Known rows, with every step that occurs
G > T > K: [-0.13  0.45  2.95 -0.30 -2.19 -0.43 -1.17 -3.59  0.52 -3.39  4.53 -0.82
  1.57  0.91  4.61  0.99 -0.21  1.69]
V > K > T > G: [-2.19 -1.86  1.57 -2.59  2.75 -2.36  2.33  1.29  1.08  1.36 -1.57  3.01
 -0.99 -3.18  3.92 -1.91  1.38  0.73]
A > G > V: [-0.22 -1.22  1.17  1.89 -1.54  1.12 -3.92 -0.09  0.83 -0.11 -0.42 -0.95
 -2.38  2.69 -0.07  2.45  0.43 -3.77]
A > G > T > K: [-0.49 -1.11  3.62  1.77 -3.32  1.32 -1.96 -2.50  0.84 -2.16  2.68 -0.49
 -0.18  2.46  4.10  2.37 -0.41 -0.04]
G > C: [-1.80  0.11 -0.69  1.37  0.18  1.04 -1.33 -2.22 -0.10 -0.21  1.40 -1.04
  1.44  0.09 -5.16  1.51  1.71  0.60]
A > G > T: [ 0.20  1.36  2.13  1.90 -3.57  2.98 -2.25 -2.48 -0.44 -1.00  0.30 -0.27
 -0.34  3.24  3.23  2.09  1.06 -2.21]
V > K: [-1.63 -1.13  0.00  1.02  1.17 -3.71  2.04  0.81  0.12  2.70  2.00 -0.08
  3.02 -1.20  1.50 -0.38 -2.58  0.47]
K > T: [ 0.33  0.37 -0.42 -3.46  1.65  0.88 -0.92 -1.42  2.72 -1.13  2.35  4.12
  1.24 -2.40  1.91 -1.23  1.66 -0.73]
T > G > V > K: [-2.02 -2.22  2.24  0.29  1.51 -2.96 -0.08  1.84 -0.87  0.48 -2.68 -1.51
 -3.58  0.18  2.11 -0.24  1.82 -0.86]
C > G: [ 4.55 -1.23 -1.06  0.86 -2.07  2.64 -2.86  0.82  1.79 -0.02  1.76  0.80
  1.78  1.59 -0.23 -2.07 -0.99 -0.18]
V > K > C: [-0.28  0.93 -0.85 -0.31  0.68 -2.82  3.81  1.36 -2.12  2.40  0.63 -2.18
  1.52 -1.10 -0.18  1.29 -2.66  0.26]
D > K: [-0.77  1.25 -3.31  3.09  4.17 -1.62  1.40 -0.68  0.89  1.32  2.69  1.55
  2.29 -0.32 -1.46 -1.57 -3.33  0.18]
G > T > K > V: [ 1.37  2.09  2.11 -3.67 -3.46  0.42  1.49 -3.23 -0.30 -5.48  4.68 -0.25
  1.17  1.24  2.91 -0.23 -0.44  2.46]
D > K > T: [-1.15  2.10 -3.37 -0.18  4.79 -0.81  1.54 -1.16  1.89  1.18  1.33  4.71
  1.71 -1.95 -0.03 -2.13 -1.38 -0.44]
D > K > C > G: [ 3.74  2.76 -4.67  2.46  1.37  1.23  1.68  1.34 -1.15  1.88 -0.45 -0.39
  0.57  1.28 -3.41 -1.23 -3.67  0.10]
D > K > T > G > V: [-1.50  1.25 -1.37 -0.59  5.09 -0.65  0.10  0.12  0.81 -0.13 -2.95  3.37
 -3.61 -1.12  0.52 -2.21  2.01 -1.35]
A > G: [ 0.10 -1.83  0.75  1.59 -0.75  1.98 -2.04 -0.42  1.90  0.16  1.99  0.61
  0.03  0.99  0.47  1.24 -0.76 -1.41]
A > G > V > K: [-1.99 -1.85  1.35  2.71 -1.13 -2.13 -1.17  1.36 -0.34  2.35 -1.86 -1.12
 -1.30  2.28  0.60  2.38 -1.27 -3.35]
C > K > T > G > V: [-2.18 -1.21  1.20 -1.26  1.94 -0.70 -0.46  1.51  1.04 -0.35 -3.46  0.88
 -1.04 -2.61  2.89 -1.02  1.74 -0.02]

Rows
[ 5.28  1.03  1.17 -2.65 -5.94  2.83 -0.39 -1.31  0.30 -4.39  3.01 -0.11
  1.00  3.41  2.15 -2.26 -1.05  2.10] | C > G > T > K > V
[ 1.06 -1.43  0.97 -1.57  0.50 -0.88  0.26 -0.37  1.07 -2.69  5.08 -2.16
  0.28 -1.63  0.11  1.86 -2.33  2.60] | T > K > C
[-1.84 -1.77  1.60  0.49  1.20  1.62 -1.53 -0.82 -0.31 -1.40 -1.17 -1.18
 -2.73 -0.44 -3.24  0.60  4.06  1.67] | T > G > C
[ 3.98 -0.83 -0.56  0.98 -2.76  1.91 -4.57  0.96  0.68 -0.40 -0.66 -0.58
 -0.53  3.16 -0.67 -1.11  0.18 -2.34] | C > G > V
[-3.72 -1.19  1.61 -1.57  1.96 -1.83  2.30  0.48 -0.23  1.60 -2.98  1.99
 -1.51 -2.63 -0.10 -0.66  2.98  1.07] | V > K > T > G > C
[ 5.28  1.51 -1.54 -0.65 -2.98  2.54 -2.44  1.55 -1.54 -0.71 -1.81 -3.12
 -1.99  2.73 -2.36  1.14  0.16 -2.19] | K > C > G > V
[-1.83 -0.22 -0.22 -2.23  1.70 -2.92  2.20  0.26  1.18  2.12  0.79  3.31
  2.46 -2.81  2.94 -1.08 -0.78 -0.19] | V > K > T
[ 5.80  1.02 -1.86 -0.78 -2.35  3.55 -1.01  1.41 -0.62 -0.31  0.44 -1.63
  0.12  1.19 -1.92  0.09 -0.92 -0.19] | K > C > G
[-0.79 -0.44  1.47 -0.86  0.89 -2.35  1.19  2.41 -2.87  0.24 -4.05 -3.28
 -4.95  0.32  1.09  1.48  1.81 -0.87] | T > G > V > K > C
[ 2.88  2.82 -0.34  0.64 -4.24 -0.09  2.10  1.27 -3.82  1.95 -2.23 -2.56
  0.95  2.26  1.65  0.42 -1.75 -0.02] | V > K > C > G > T
[-1.80 -0.80  1.18 -2.93  2.01  2.40 -1.22 -1.54  1.10 -1.79 -2.01  2.61
 -2.96 -2.31 -1.53 -0.43  6.10  0.68] | K > T > G > C
[ 0.29 -1.22  1.38 -3.78  2.62  1.62 -0.92 -0.36  2.44 -2.10 -0.20  3.68
 -2.53 -2.82  3.15 -1.79  4.25  0.23] | K > T > G
[ 2.87  0.32 -1.33  0.43 -1.77 -0.88  2.59  2.91 -1.69  2.79 -0.84 -2.11
  1.30  0.44 -0.50 -0.28 -3.29  0.39] | V > K > C > G
[-3.64 -0.42 -0.78  3.68  0.02 -0.40  0.48 -0.64 -0.55  1.62 -0.08 -2.06
  4.04 -1.04 -4.77  1.39 -1.21  1.97] | G > C > K
[-1.94  1.24 -1.56 -0.03 -1.21  0.33  2.88 -0.51 -1.26 -0.39  0.30 -1.68
  3.44 -0.57 -6.28  0.19 -1.52  2.84] | G > C > K > V
[-2.27  0.34  0.24 -1.87  0.64 -3.41 -0.04  0.36  0.01  1.53 -1.84  1.41
 -0.22 -0.71  2.08  0.41  0.70 -2.78] | G > V > K > T
[-3.19 -2.20  1.18  2.52  1.48  0.43  0.31  0.60 -0.66  0.26 -2.46 -2.25
 -0.37 -1.28 -2.99  0.19  1.54  2.91] | T > G > C > K
[ 3.51  2.98 -4.31  2.34  0.88  0.42  0.28  1.74 -1.93  1.43 -2.29 -1.47
 -1.31  2.49 -3.79 -0.38 -2.97 -1.70] | D > K > C > G > V
[-3.65  0.33 -0.69  0.80  0.48  0.29  0.52 -1.09  0.38  1.35 -1.08  0.93
  3.28 -2.50 -3.48  0.67  0.53  1.38] | G > C > K > T
